Known rows, with every step that occurs
bitog -> bova -> zator: [ 1.63  0.08 -1.99 -0.80  0.43  0.15 -0.43  1.50  2.35 -0.21 -2.15 -2.21
 -0.03 -2.65  2.27 -1.21  0.84 -1.09 -1.67 -1.70 -0.05]
bitog -> bova -> modu -> fimimom: [ 0.59 -1.16  0.60 -2.00  4.72 -0.67 -4.01 -0.59  0.61  0.38 -1.84 -1.56
 -1.32 -3.01  1.10 -1.30  1.68  1.16 -1.17 -2.27 -1.42]
vuvis -> zator -> bitog -> bova: [ 2.76  3.51  1.02 -3.30  1.61  2.45 -1.02 -0.07  1.82  0.80 -3.38  1.03
 -1.02 -2.34  0.87 -1.91 -1.09  0.50 -2.76  1.42  1.21]
tuge -> vuvis -> zator -> bova -> modu: [ 4.11 -2.00  1.18 -1.86  1.93  1.30 -2.10 -1.02  1.54  0.81 -2.96  0.24
 -3.20 -0.24  0.58 -1.50 -1.64  3.03 -4.62 -0.94 -0.53]
kurek -> lufa -> fimimom -> modu -> bova: [ 1.42 -0.08  3.23 -0.37  2.45  2.21 -1.81  1.79  0.36 -0.63 -0.06  0.67
  0.65 -0.80  0.98 -3.39  1.08  0.38  0.68  0.09  1.61]
fimimom -> modu -> bova -> zator: [ 0.08 -0.52 -0.14  0.00 -0.20  0.24 -0.09  0.42  0.55 -0.25  0.60  0.82
 -1.08 -0.76  2.83 -2.43  0.94  0.46  0.83  0.32  0.89]
modu -> bova -> zator -> bitog: [ 1.03  3.30  0.08 -3.12 -0.03  1.33 -0.29  1.84  0.68  0.41  1.23  2.28
 -3.14 -0.45  2.39 -3.10 -1.10 -0.79  1.19  1.68  1.30]
lufa -> fimimom -> modu -> bova: [ 0.64 -0.56  0.62  0.44  1.38  2.56 -1.96  0.56  0.18 -1.29  0.43  2.10
 -0.26 -0.89  1.57 -2.62  0.59  1.58  1.09  1.79  0.51]
zator -> bova -> modu -> fimimom -> lufa: [ 0.98 -0.52  2.80 -3.25  3.22  1.38 -4.88  0.33 -0.54  1.16  0.43 -0.46
 -5.36 -3.14  0.76 -2.05 -0.56  1.32 -1.04 -3.15 -1.76]
kurek -> lufa -> fimimom -> modu -> bova -> zator -> vuvis -> tuge: [ 1.41 -0.90  1.07 -0.33  1.89  3.71 -4.24  1.90  4.16  1.14 -1.21 -0.38
 -1.13 -3.28  4.76 -3.06 -2.92  0.20  0.47 -1.83  2.15]
kurek -> lufa -> fimimom -> modu: [ 1.06 -1.42  4.33  0.16  0.58  2.01 -0.95  2.56  0.36 -0.73 -0.56 -0.27
  2.86 -1.61  1.50 -2.41  0.59 -0.31  0.77 -1.78  1.57]
kurek -> lufa -> fimimom -> modu -> bova -> zator -> vuvis: [ 1.29 -1.08  1.76 -1.24  1.33  3.03 -3.15  4.22  2.67  0.04  0.52 -0.55
 -0.52 -3.85  4.27 -4.45 -1.22 -1.35 -0.07 -1.76  2.46]
lufa -> kurek: [ 0.95 -0.07 -0.08  1.42  1.24  0.63 -0.55  0.27 -0.46 -0.95 -0.64  0.91
 -0.29 -2.19  1.72  0.58  0.51  0.32  1.60 -0.16 -1.40]
tuge -> vuvis -> zator -> bitog -> bova: [ 3.80  2.71  0.62 -2.58  2.45  2.22 -1.46 -0.29  1.57  0.31 -2.76  0.35
 -0.98 -1.68 -0.14 -2.36 -0.26  2.85 -4.74  1.45  0.69]
bova -> zator: [ 0.40 -0.33 -0.07 -0.33 -1.42  0.10  0.85  1.24  1.51  0.08  0.07 -0.95
 -0.13 -0.69  2.54 -0.97 -0.48 -1.30  0.51 -1.42 -0.19]
bova -> modu -> fimimom -> kurek: [-1.95 -2.38  2.98 -1.39  1.10  0.81 -2.11 -1.59 -0.13  0.75  2.15  0.07
 -3.30 -2.79  3.66 -0.13  1.11  0.59  2.93 -2.16 -2.41]
zator -> bitog -> bova: [ 1.38  2.74 -0.57 -2.87  1.49  1.00 -1.31  1.65  0.12  0.00 -1.71  0.94
 -0.70 -2.40  0.14 -1.50  0.31  0.19 -1.39  0.97  1.45]
lufa -> fimimom -> modu: [ 0.15 -1.84  1.71  0.91 -0.54  2.30 -1.03  1.32  0.32 -1.46 -0.22  1.10
  2.00 -1.60  1.98 -1.72  0.16  0.93  1.20 -0.03  0.38]
fimimom -> kurek: [-1.29 -0.69  0.52  0.09 -1.71  1.49  0.74 -0.79  0.14  0.21  1.86  0.38
 -1.86 -1.67  2.36  0.87  0.72 -0.29  1.99 -0.18 -1.02]
bitog -> bova -> modu -> fimimom -> lufa: [ 0.27 -0.24  1.54 -2.39  4.20  0.35 -4.69  0.11  0.44  0.55 -0.92 -2.60
 -3.43 -3.99  0.83 -2.30  2.24  1.42 -1.62 -3.50 -1.66]
modu -> fimimom -> lufa -> kurek: [ 0.19  1.37  2.73  0.34  3.56  1.86 -3.43 -0.15 -1.06 -0.31  1.66 -0.52
 -2.57 -4.19  1.68 -0.85  0.96  1.16  1.83 -2.05 -3.38]
modu -> fimimom -> lufa: [-0.80  1.48  2.73 -1.20  2.30  1.34 -2.87 -0.47 -0.59  0.65  2.32 -1.47
 -2.41 -2.00 -0.06 -1.47  0.43  0.89  0.20 -1.80 -2.00]
modu -> bova -> zator -> vuvis -> tuge: [ 0.51  0.43 -3.15 -0.54  1.39  1.71 -3.22 -0.68  3.81  1.85 -0.57 -0.05
 -4.09 -1.74  3.30 -0.57 -3.51  0.50 -0.32 -0.09  0.64]
bitog -> bova: [ 1.21  0.51 -1.85 -0.45  1.87  0.04 -1.28  0.19  0.85 -0.21 -2.17 -1.29
  0.06 -1.93 -0.21 -0.33  1.29  0.33 -2.15 -0.31  0.13]

Rows
[ 3.18 -1.72  6.12 -3.22  4.01  2.80 -3.50 -1.75  1.42  1.94 -0.05 -1.14
 -4.55 -2.86  2.69 -1.91 -0.58  2.15 -2.34 -3.38 -2.09]	tuge -> vuvis -> zator -> bova -> modu -> fimimom -> kurek -> lufa
[ 3.35  0.09  4.42 -2.22  4.53  3.39 -5.06 -1.17  0.75  0.89 -1.90  0.42
 -5.93 -5.17  3.18 -2.03 -1.45  1.93 -0.83 -2.99 -3.45]	vuvis -> zator -> bova -> modu -> fimimom -> lufa -> kurek
[ 3.62  0.57  1.20 -3.44  2.49  1.12 -2.01  0.23  1.74  0.46 -3.87  0.52
 -2.12 -1.76  1.08 -2.98  0.19  3.09 -4.38  0.03  0.96]	tuge -> vuvis -> zator -> bitog -> bova -> modu
[ 4.17  0.10  0.55 -1.06  1.75  2.35 -1.51 -1.40  1.37  0.61 -1.88  0.13
 -2.03 -0.18 -0.53 -1.07 -2.02  2.77 -4.92  0.45 -0.77]	tuge -> vuvis -> zator -> bova
[ 0.83  0.94 -1.18 -0.79  0.42  0.35 -0.12  0.49  1.43  0.12  0.78 -0.01
 -2.31 -0.01  2.06 -1.97 -0.03 -0.75  0.41  0.42 -0.07]	modu -> bova -> zator
[-0.91  0.25  4.89 -1.34  2.09  1.52 -1.38 -0.80 -0.13  1.19  2.91 -1.48
 -1.32 -2.53  2.10 -0.35  1.10 -0.85  2.19 -2.51 -1.57]	modu -> fimimom -> kurek -> lufa
[ 0.28  0.97  4.89 -5.00  3.68  1.55 -3.24  1.27  0.06  1.43  0.05 -0.43
 -3.21 -5.07  3.38 -2.31  1.78 -0.42  1.10 -2.82  0.16]	zator -> bitog -> bova -> modu -> fimimom -> kurek -> lufa
[ 0.78 -1.68  4.93 -3.41  2.99  1.71 -3.43  0.02 -0.09  1.76  1.04 -0.54
 -4.22 -3.59  2.82 -0.92 -0.01 -0.41  0.95 -3.79 -1.28]	zator -> bova -> modu -> fimimom -> kurek -> lufa
[ 2.28 -0.11  1.12  0.21  0.95  1.20 -0.15 -1.84  1.47  0.18 -1.07 -0.68
 -0.27  0.73 -0.24 -0.92 -0.53  2.65 -3.36  0.37 -0.81]	tuge -> vuvis -> zator
[-1.07 -1.83  5.54 -2.13  2.18  0.51 -1.92 -0.38 -0.01  1.43  1.79 -1.40
 -2.49 -2.64  3.20 -0.85  1.46 -0.64  2.46 -3.85 -1.30]	bova -> modu -> fimimom -> kurek -> lufa
[ 0.69  0.96  0.83  0.95  0.80  1.62 -1.04  0.97 -0.65 -0.62  0.26 -0.12
 -2.36 -3.17  1.44 -0.46  1.03  0.66  1.19 -1.53 -1.63]	fimimom -> lufa -> kurek
[ 1.90 -0.67  2.78 -1.80  4.43  2.05 -5.44  0.53 -1.01  0.18 -0.26  0.38
 -5.54 -5.25  2.42 -1.51 -0.11  1.53  0.69 -3.38 -3.13]	zator -> bova -> modu -> fimimom -> lufa -> kurek
[ 1.51  2.07  2.78 -3.42  5.04  1.90 -5.31  1.76 -0.76 -0.14 -1.09  0.47
 -4.46 -6.67  2.90 -2.94  1.72  1.67  0.73 -2.43 -1.69]	zator -> bitog -> bova -> modu -> fimimom -> lufa -> kurek
[-0.49  0.46  2.38 -4.30  2.53  1.85 -3.51  0.04  0.00  0.77  0.52  1.01
 -3.94 -5.11  3.86 -1.62  1.35  0.72  1.57 -1.13 -0.96]	zator -> bitog -> bova -> modu -> fimimom -> kurek
[ 0.57  2.03  1.21 -2.74 -1.86  1.08  0.73  2.68  0.69  0.25  0.51  1.29
 -0.83 -1.21  2.81 -2.11 -1.51 -1.47  1.28 -0.18  1.16]	bova -> zator -> bitog
[-0.39 -0.18  3.04 -0.63 -0.60  1.22  0.94  0.42  0.19  0.91  1.44 -1.08
 -1.04 -1.58  1.86  0.09  1.16 -1.46  1.53 -1.95  0.18]	fimimom -> kurek -> lufa
[-0.40 -1.24 -1.59 -0.41  0.16  0.97 -2.19  1.58  1.46  0.44  1.08  0.60
 -2.10 -2.95  3.64 -2.50 -0.86  0.18 -0.48 -0.07  1.87]	fimimom -> modu -> bova -> zator -> vuvis
[ 4.23 -0.60  3.87 -1.65  5.36  3.20 -5.51 -1.21  0.44  0.40 -1.32 -0.34
 -5.91 -4.51  2.23 -2.46 -0.61  4.17 -2.69 -2.92 -3.88]	tuge -> vuvis -> zator -> bova -> modu -> fimimom -> lufa -> kurek
[ 0.71 -1.33 -1.50  0.37  0.84  4.05 -4.25  0.70  4.03  0.45 -0.73  1.09
 -1.99 -3.33  5.36 -2.31 -3.30  1.41  0.95 -0.04  0.96]	lufa -> fimimom -> modu -> bova -> zator -> vuvis -> tuge
[ 1.71  0.14  3.28 -0.65  1.29  2.06 -0.95  2.62  1.25 -0.36 -0.53 -1.06
  1.59 -0.81  0.72 -1.95 -0.40 -1.38  0.35 -1.72  0.54]	kurek -> lufa -> fimimom
[ 1.35 -0.35 -3.91 -0.52  1.44  1.55 -3.52  0.34  4.68  1.50 -3.38 -2.27
 -1.73 -4.34  3.63  0.14 -2.61  0.06 -2.39 -2.18  0.55]	bitog -> bova -> zator -> vuvis -> tuge
[ 3.29  0.94  1.11 -1.64  1.00  2.54 -1.05 -1.33  1.65  1.02 -2.44  0.87
 -2.10 -0.87  0.49 -0.63 -2.87  0.44 -2.93  0.48 -0.23]	vuvis -> zator -> bova
[ 0.29  0.24 -2.56 -1.34  0.69  1.06 -2.31  1.67  2.25  0.71  1.13 -0.22
 -3.43 -2.32  2.87 -2.03 -1.76 -1.03 -0.83  0.00  0.97]	modu -> bova -> zator -> vuvis
[ 3.16  1.05  3.04 -3.99  5.27  1.52 -4.31 -1.03  1.35  0.87 -2.49  0.07
 -2.37 -2.80  1.19 -3.42  0.10  3.66 -3.72 -0.51 -0.81]	tuge -> vuvis -> zator -> bitog -> bova -> modu -> fimimom
[ 1.25 -0.36  1.50 -1.04  5.56  0.99 -5.24  0.40  0.00 -0.36 -1.56 -1.72
 -3.81 -6.14  2.63 -1.73  2.77  1.68  0.02 -3.68 -2.99]	bitog -> bova -> modu -> fimimom -> lufa -> kurek
[-0.28 -0.26 -0.15  0.36  1.28  0.13 -0.90 -0.85 -0.91 -0.28  0.56  1.74
 -0.93  0.03  0.35 -1.44  1.45  1.80  0.29  1.87  1.06]	fimimom -> modu -> bova
[-0.98 -0.63  3.41 -2.05  2.40  0.25 -3.46 -0.10 -0.39  0.86  1.24 -1.34
 -3.56 -2.16  1.02 -2.03  0.89  1.15  0.58 -3.17 -1.74]	bova -> modu -> fimimom -> lufa
[ 2.36  0.20  4.52 -3.72  3.24  2.75 -4.56 -1.47  1.15  1.90 -1.27 -0.40
 -5.66 -3.03  1.49 -2.66 -2.03  1.65 -2.37 -2.73 -2.02]	vuvis -> zator -> bova -> modu -> fimimom -> lufa
